What can hang from each mark
nikit: fupan gedig vopave
daza: pema vopave
vopave: daza
risebiv: gira
fupan: guta nikit
guta: fupan risebiv
topif: gedig
gedig: nikit topif
pema: daza

In the rows, zero is written as 128.
Known rows, with every way that one mark hangs from another
gedig[nikit]: [136 124 166 119 131 164 126 152 128 116 100 134 108  88 148 134 102 109
 118 160  94 134 153]
nikit[fupan[guta]]: [120  54 121 150 133 113 126 140 155  97  73 144 114 114 119 113 152 125
 100 171 111 132 112]
fupan[guta nikit]: [169 103 117 101 146 125 119 144 164 102  95 132  85 126  88 118 113 132
 139 163 102  91 124]
guta[fupan risebiv[gira]]: [128  49 184 140 113 159 100 139  91 111 117  74 122  52 144 150 184 111
 136 215  84 167 111]
fupan[guta[risebiv] nikit]: [142 114 111 114 130 143  94 144 144 112 113  94 104 124  95 130 128 131
 153 152 135  91 114]
vopave[daza]: [167  91 142 113 124 123  86 146 156 129 102 111 121 100 166 126 102 131
 142 157  90 141 178]
nikit[gedig]: [180 114 151 157 101 128 128 158 125 142 117 140  74 118 145 153  66 133
 155 145  82 134 141]
guta[fupan[nikit] risebiv]: [155 121 134 104 137 129 143 153 146 100 117  98  94  98 114 146 134 123
 155 148 133 133 108]
daza[pema]: [170 101 181 131 112 132  97 139 130 114 138 124  84  98 178 165  96 115
 110 171  22  99 144]
fupan[nikit[gedig vopave]]: [158 186 109 137 131  90 163 127 136 131 162 144  77 180 116 103  97 159
 167  73 139 120 113]
guta[fupan[nikit[gedig]] risebiv[gira]]: [154 118 136 148 102 156 138 122  97 142 157  86  95  97 100 131 161 141
 186 152 129 161  70]
gedig[nikit[fupan[guta]] topif]: [ 78 126 114 127 144 152 152 123 122 143  92 170 168 122 101 128 134 108
  87 145 159 122 123]
fupan[nikit]: [177 129 140 117 139 112 133 148 171 113 114 125  65 114 127 120  82 134
 152 151  88 108 143]
topif[gedig[nikit]]: [155 147 186 107 113 171  92 145 137 145 116 151 133  84 145 157  78 103
 118 129  97 135 156]
daza[pema vopave]: [196  88 161 133 137 101 111 121 119 104 169  96 100 143 155 176  97 112
 119 182  14  75 167]
nikit[fupan]: [132  76 143 166 128 104 148 144 168 106  94 139  95  99 157 116 117 125
 114 163  97 153 132]
pema[daza]: [196  67 184 132 116 136 100 138 129  82 102 145 101 100 147 187  93  95
 133 169  51 120 182]
gedig[topif]: [140 127 169 119 131 119 125 155 128 150 104 150 105 103 156 179  56 108
 126 186  85 115 173]
guta[fupan[nikit[gedig]] risebiv]: [166 148 112 128 110 134 158 146 126 126 146 112  81 126 102 152 119 135
 181 116 149 135  91]
topif[gedig[nikit[fupan[guta]]]]: [112 110 135 124 118 166  98 119 153 128 100 169 168 106 101 122 141 111
  91 116 137 136 112]
vopave[daza[pema]]: [170 104 151 119 110 130  76 126 136 129 149 109 131 108 182 145 112 136
 125 137  52 114 163]
gedig[nikit topif]: [120 161 161 107 135 160 140 141 107 156 114 153 135 101 142 161  69  98
 119 163 113 118 166]
nikit[fupan vopave[daza[pema]]]: [107 120 113 146 124  88 120  89 138 114 178 116 168 159 184  97 175 155
  97  70 121 138 128]

Rows
[114 132 115 189 118  84 174 118 128 126 145 150 104 168 142  97 135 151
 125  82 149 161 107] | nikit[fupan gedig vopave]
[ 64 115 108 134 151 131 154 113 119  89 112 155 168 152 105  74 204 130
  77  99 167 135 100] | gedig[nikit[fupan[guta] vopave]]
[144 229  76 110 132  95 157  96 122 185 185 144 143 203 117 116  76 168
 176  44 185 117 145] | fupan[nikit[gedig[topif] vopave[daza]]]
[144 148  86  85 145 107  91  87 133 110 174 115 154 178 117  97 176 159
 126  66 122  76 120] | fupan[guta nikit[vopave[daza[pema]]]]
[ 87 187 151 100 151 135 148 122  90 149 137 157 149 144 145 143 108 109
 102 115 147 122 161] | gedig[nikit[vopave] topif]
[160 149  90 135 107 144 109 141 126 141 135 103  95 153  79 132 106 141
 173 123 150  90  91] | fupan[guta[risebiv] nikit[gedig]]
[153 194 107 115 114 134 176 140 100 170 154 128 104 139  94 178  88 125
 176 116 167 121 103] | guta[fupan[nikit[gedig[topif]]] risebiv]
[ 89  81 110 146 149  86 144 117 138  86 104 146 133 157 118  94 188 135
  86 127 142 137 104] | nikit[fupan[guta] vopave]
[116  48 164 142 113 167  52 137  87 127 102  67 132  78 123 136 175 115
 132 217  83 124 108] | fupan[guta[risebiv[gira]]]
[114 151  65  93 147 115  83 109 131 120 149  77 163 178  99  89 180 156
 150  78 190 107 121] | fupan[guta[risebiv] nikit[vopave[daza]]]
[ 73 139 130 149 146 117 169 119 130 101 127 146 143 139 143  76 171 132
  94  90 158 156 118] | gedig[nikit[fupan vopave]]
[ 92 196 122  86 151 138 132 108  97 168 148 138 195 153 150 121 127 127
 112  84 172 136 180] | gedig[nikit[vopave[daza]] topif]
[109  95  94 184  97 137 121 135 112 136 118 111 125 143 106 129 143 133
 136 131 158 135  82] | nikit[fupan[guta[risebiv]] gedig]
[ 55 138 107 133 131 163 127 125  98 151 109 125 188 122 107 142 148 104
  98 143 187 123 109] | gedig[nikit[fupan[guta[risebiv]]] topif]
[143  91 159 119 126 152 121 127 116 109 137  75 107  71 113 121 176 127
 159 182 104 150  98] | guta[fupan[nikit] risebiv[gira]]
[126 154  90  74 149 108 133 117 130 108 160  83 154 150 121 100 196 148
 154  76 192 146 123] | guta[fupan[nikit[vopave[daza]]] risebiv]
[174 195 115 134 120 117 165 138 132 181 147 160  79 151 111 158  30 140
 175 123 124 100 139] | fupan[nikit[gedig[topif]]]
[ 95 135  92 171  99 132 133 136  98 176 122 133 151 155 105 165 111 127
 135 133 181 126  97] | nikit[fupan[guta[risebiv]] gedig[topif]]
[ 93 159 144 136 131 128 135 109 143 128 144 163 166 139 138 105 147 123
  94  64 153 166 122] | topif[gedig[nikit[fupan vopave]]]
[120 132 160 144 115 152 118 123 163 138 123 161 151  95 136 128 108 114
 106 110 119 160 132] | topif[gedig[nikit[fupan]]]
[ 57 182  96 123 147 117 168  92 120 154 142 149 210 163 145  88 155 138
  99  64 201 159 153] | gedig[nikit[fupan vopave[daza]] topif]
[101 114 107 146 141  77 135 111 156 117 131 122 156 150 165  76 170 156
 115  88 158 165 146] | nikit[fupan vopave[daza]]
[ 43 150  98 119 153 128 170 105  99 132 117 169 189 163 101 107 172 118
  74 101 190 126 115] | gedig[nikit[fupan[guta] vopave] topif]
